Every row comes from one small tree of marks. Brackets hold a mark, then the marks that hang from it, in the order of their numbers. Every link used is in the known rows. Which tree was each row made from?
Known rows
{j_543 j_528 j_597 j_617}: [-55.0   4.0  -2.8  -7.8  15.6  21.8  -4.2 -30.1  -2.7 -18.2 -36.5  11.9
   8.0 -10.5   6.4 -32.7 -21.7  16.8  -7.2  13.4  25.1]
{j_485 j_20 {j_617 {j_543 j_528 j_597}}}: [-66.5  10.1 -22.8   9.0  16.9   4.0   5.2 -18.3 -63.0  -1.8  -8.5  15.5
  16.3 -23.8  -4.0 -22.4 -16.9  12.6  -2.9  12.2  16.2]
{j_827 {j_485 j_20 {j_617 {j_543 j_528}}}}: [-44.5  -0.1 -29.6  28.6  16.9   2.9   2.0 -21.9 -39.2  -4.2 -13.9 -11.2
   9.6  -5.2  -3.0  -9.3  -6.7  20.4 -13.6  -7.3 -18.4]
{j_485 {j_617 j_543} j_827}: [-48.2  12.4 -48.3  16.3  25.0   2.9   5.5  -3.1 -14.8   2.7  -1.5 -13.5
  25.7 -15.7 -12.8   1.6   1.3   8.3   3.3 -16.6 -28.9]
{j_528 j_543}: [-28.3   5.3 -23.2   5.2  17.2   7.2 -12.8 -19.4  22.2 -18.4 -41.7 -49.8
  26.0  -6.3  -6.2  -6.7  -4.0  23.9  -9.4 -24.0 -16.5]
{j_434 {j_617 {j_485 j_20} j_543}}: [-45.0   7.8 -36.4  -6.0  -4.8 -29.5  14.0  -5.1 -35.9 -19.0  -9.9   4.5
  35.6 -17.1 -20.6   9.6  -6.4  13.7  -7.0  11.3 -36.3]
{j_617 j_485 {j_543 j_597}}: [-73.0  22.9 -35.4 -12.8   8.6  13.4  14.1 -23.9 -43.3 -23.4  -2.7  28.2
  34.8 -11.6 -14.5 -17.5 -15.4  23.6   8.3   8.0   6.1]
{j_617 j_543}: [-43.5  10.9 -32.6   9.5  12.1   1.8   5.9 -19.9   8.3 -30.4  -9.9 -11.3
  29.2  -3.1 -16.1 -11.7  -4.1  21.9   7.9 -12.0 -11.9]
{j_543 j_528 j_597 {j_617 j_485}}: [-71.4   5.7  -8.5 -25.7  14.5  25.5   2.8 -32.8 -32.2 -18.8 -26.6  30.4
  16.9 -15.4   5.9 -30.2 -22.8  15.5 -10.0  18.9   7.4]
{j_485 j_20 j_617 j_827}: [-44.1   7.2 -24.6   4.9  12.8  -1.5 -11.9  10.8 -25.7  18.2  -7.5 -24.3
  14.1 -17.6   2.7  13.3  -0.1   6.7  -8.6 -17.5 -35.6]
{j_438 j_597}: [-45.5  20.1 -19.0 -21.2  10.7  18.1   6.7  -5.9  -2.3 -19.2 -18.6  -1.7
  20.6  -1.8  -4.5   7.5  -8.7  20.6   8.2  -8.4  -8.5]
{j_827 {j_485 j_20 j_617}}: [-31.3   2.8 -20.6  20.3   6.2  14.3  -7.2  -9.5 -18.3   5.6 -21.0 -33.3
  11.0  -0.7   4.0   8.2  -5.5  22.3 -13.8 -26.3 -16.2]
{j_827 {j_485 j_20}}: [-30.7   5.4 -12.0  15.6  -2.1   7.4 -10.3 -10.8  -1.5 -10.1 -25.2 -27.5
  10.7   8.5  -1.1   1.2  -7.0  30.3 -11.1 -18.0 -16.8]
{j_543 j_528 j_597}: [-52.6  15.8  -7.1  -8.2  24.5  19.7  -5.1 -29.5 -16.3 -15.0 -24.1  16.8
  10.3 -11.8   2.6 -33.2 -16.7  29.8  -4.3  28.4  23.4]
{j_434 {j_617 j_485 {j_543 j_528 j_597}}}: [-60.3  16.2 -31.9 -13.9  19.7  -8.0  18.7 -26.5 -41.6 -22.5 -15.7  38.6
  31.2 -22.1 -15.3 -23.1 -18.2  24.7  -7.4  54.6   1.2]
{j_543 j_528 j_597 {j_617 {j_485 j_20}}}: [-73.3   2.4  -1.5 -25.8   2.6  10.4  -2.1 -23.5 -54.6 -10.9 -25.1  27.3
  11.3 -14.4  10.7 -23.0 -24.7  11.9 -13.9  14.1  -1.3]
{j_827 {j_485 j_20 {j_617 j_543}}}: [-42.8   6.3 -35.4  32.2   4.1   4.0   5.7 -10.5 -25.8  -1.9 -12.2 -23.4
  18.9  -2.6  -8.6   3.2  -5.8  18.4  -5.0 -29.7 -18.5]
{j_543 j_528 j_617}: [-39.2  -6.8  -7.4  -4.3  19.7  15.4  -4.4 -29.3  14.0 -24.6 -33.2  -9.1
  12.3  -6.1   3.5 -23.7 -13.0  14.3 -10.7  -1.5  -5.8]
{j_485 j_20 {j_617 j_543} j_827}: [-52.1   8.0 -40.4  17.2  11.0 -12.4   0.7   8.9 -34.3   9.4   1.3 -17.9
  21.3 -19.1 -10.6   9.4  -0.9   4.0   0.0 -19.4 -41.0]

Write each row's tree
[-63.2  -7.1 -14.9 -21.3   9.0  -4.9  -8.0  -7.2 -40.1  -0.9 -18.8  12.4
   9.6 -12.8   7.7  -5.9 -11.3   3.7 -19.2   4.4 -51.5]
{j_543 j_528 {j_617 {j_485 j_20 j_827}}}
[-61.8  17.7 -22.4   2.9  22.5  10.6   8.3 -31.4 -20.1 -26.6 -12.2  22.4
  18.2 -11.7 -10.1 -36.2 -16.6  28.1   3.3  26.6  21.2]
{j_617 {j_543 j_528 j_597}}
[-73.9   9.6 -16.8 -27.2  20.0  15.8  -1.5 -21.1 -38.2  -1.2 -22.0  27.2
  12.9 -15.2   8.6 -23.5 -17.1   9.8 -10.2  26.4 -16.8]
{j_543 j_528 j_597 {j_617 {j_485 j_827}}}
[-67.0  15.4 -36.6   9.7  35.5   9.0   4.9 -17.2 -40.0   6.2  -3.8  18.4
  15.8 -23.9  -5.6 -22.2 -10.1  12.7   0.0  22.2   2.6]
{j_485 {j_617 {j_543 j_528 j_597}} j_827}
[-56.1  -8.3 -13.7 -21.2  17.7  17.0   1.0 -30.9 -13.8 -23.4 -28.1  13.8
  20.5  -9.9   5.6 -21.2 -14.5  13.0 -12.0   1.5 -25.2]
{j_543 j_528 {j_617 j_485}}
[-64.2  17.1 -29.3  11.4   3.6   3.4   6.5  -9.0 -47.3  -1.9  -4.8  -0.1
  23.9 -20.7  -8.5  -6.5 -13.6  11.9   4.3 -10.1  16.0]
{j_485 j_20 {j_617 {j_543 j_597}}}
[-41.6   7.3 -27.5 -17.4   1.7 -27.7  -2.0  11.4 -31.2   7.1 -14.5  -4.6
  23.2 -17.1  -7.6  16.9  -3.6  13.2 -16.9  22.2 -58.7]
{j_434 {j_617 {j_485 j_20 j_827}}}
[-78.0  16.8 -28.8 -14.8  22.2  13.9  12.5 -33.2 -55.6 -26.0  -6.6  44.5
  27.1 -13.2  -8.6 -32.7 -19.8  25.3   0.8  30.3   0.5]
{j_617 j_485 {j_543 j_528 j_597}}
[-75.0  10.3 -16.0 -22.9  -6.7   4.6  -6.8   0.4 -50.3   7.8 -16.6  14.3
  15.6 -14.8   6.2  -0.2 -19.3   4.9  -7.3   0.1 -21.1]
{j_543 j_597 {j_617 {j_485 j_20 j_827}}}
[-65.8   2.5 -25.8 -11.1  11.2  -8.7   5.6 -20.9 -60.2 -25.5  -1.8  20.6
  25.1 -10.4  -8.9 -15.1 -11.2  17.6  -6.4   8.6 -40.0]
{j_617 {j_485 j_20} {j_543 j_528}}
[-44.9  14.6 -51.4  -6.0  13.8 -23.3  14.1  -0.7 -17.9 -10.8  -7.2   6.9
  36.0 -16.5 -21.6   6.1  -2.3  14.1  -5.4  23.0 -52.1]
{j_434 {j_617 {j_485 j_827} j_543}}
[-59.2  -0.4 -18.9 -19.7  -3.4  -4.9  -7.2   3.6 -26.6   0.0 -16.8  -2.8
  18.2 -10.3   2.7  11.4  -9.0   1.4 -11.0 -16.5 -52.2]
{j_543 {j_617 {j_485 j_20 j_827}}}
[-57.2  10.5 -24.1 -18.8   5.2  -4.7  -7.4   5.5 -43.3   3.6  -1.9  -0.4
  20.6  -9.0   0.4   8.7  -3.4  14.1  -8.4  -3.4 -55.8]
{j_617 {j_485 j_20 j_827}}
[-70.4   5.0 -33.3 -10.7  16.4 -17.0   1.3  -5.4 -64.2  -8.2   4.4  22.9
  20.2 -11.8  -9.1  -5.2  -6.5  11.2  -8.2  14.0 -59.2]
{j_617 {j_485 j_20 j_827} {j_543 j_528}}
[-45.8   6.1 -14.8  -0.2   6.2  16.1 -10.6 -23.3  15.0 -13.4 -54.4 -37.7
  22.1 -11.3   0.4 -16.9 -16.8  15.3  -9.2 -22.1  17.9]
{j_528 {j_543 j_597 j_617}}
[-45.4  -5.4 -27.8 -14.7   8.5  10.9  -5.7 -23.1   4.1 -21.4 -46.4 -35.6
  33.3  -9.3  -0.3  -4.2 -10.6  11.4 -15.4 -35.5 -33.4]
{j_528 {j_543 {j_617 j_485}}}
[-35.4  11.7 -35.0 -17.2  15.3 -13.8   1.9  -0.1  -1.2   0.1 -15.9   1.3
  28.3 -15.4  -8.2  12.6  -1.0  16.8 -12.6  24.5 -50.0]
{j_434 {j_617 {j_485 j_827}}}
[-80.7  25.0 -34.8 -10.8  -0.1  -8.7   3.0  -0.1 -69.7  -0.1   3.1  27.9
  25.9 -12.4 -10.8  -1.2 -14.3  15.6   2.9  10.0 -23.0]
{j_617 {j_485 j_20 j_827} {j_543 j_597}}
[-36.6   7.5 -46.0  30.6  17.4  16.0   9.8 -22.6  -4.6  -8.8 -13.9 -17.4
  23.9  -0.4  -9.9  -3.9  -2.8  25.2  -0.2 -25.4 -11.9]
{j_827 {j_485 {j_617 j_543}}}
[-63.4   4.4 -14.8 -17.6  -7.9   5.3  -9.2 -14.3 -37.6  -6.3 -44.4 -19.9
  24.4 -17.2   4.0  -6.4 -20.9   9.7 -15.1 -22.3  -7.2]
{j_528 {j_543 j_597 {j_617 {j_485 j_20}}}}
[-48.1  -9.5 -17.6 -13.2  -5.7  -3.8 -10.0 -13.6 -18.6 -12.7 -42.2 -39.8
  27.5  -9.5   2.6   4.7 -12.5   5.7 -19.3 -38.4 -41.3]
{j_528 {j_543 {j_617 {j_485 j_20}}}}
[-59.7   6.4 -22.0 -16.1   4.8  19.5  -4.0 -25.3 -12.6 -11.7 -45.4 -20.6
  29.5 -16.0   3.7 -14.9 -19.7  13.7 -12.1 -18.5  -1.1]
{j_528 {j_543 j_597 {j_617 j_485}}}
[-41.6   8.7 -44.8  -8.7   9.2 -14.6  18.4 -14.2 -13.0 -27.6 -14.2   6.6
  40.7 -15.7 -22.2  -0.4  -6.6  19.3  -3.5  18.4 -31.9]
{j_434 {j_617 j_485 j_543}}
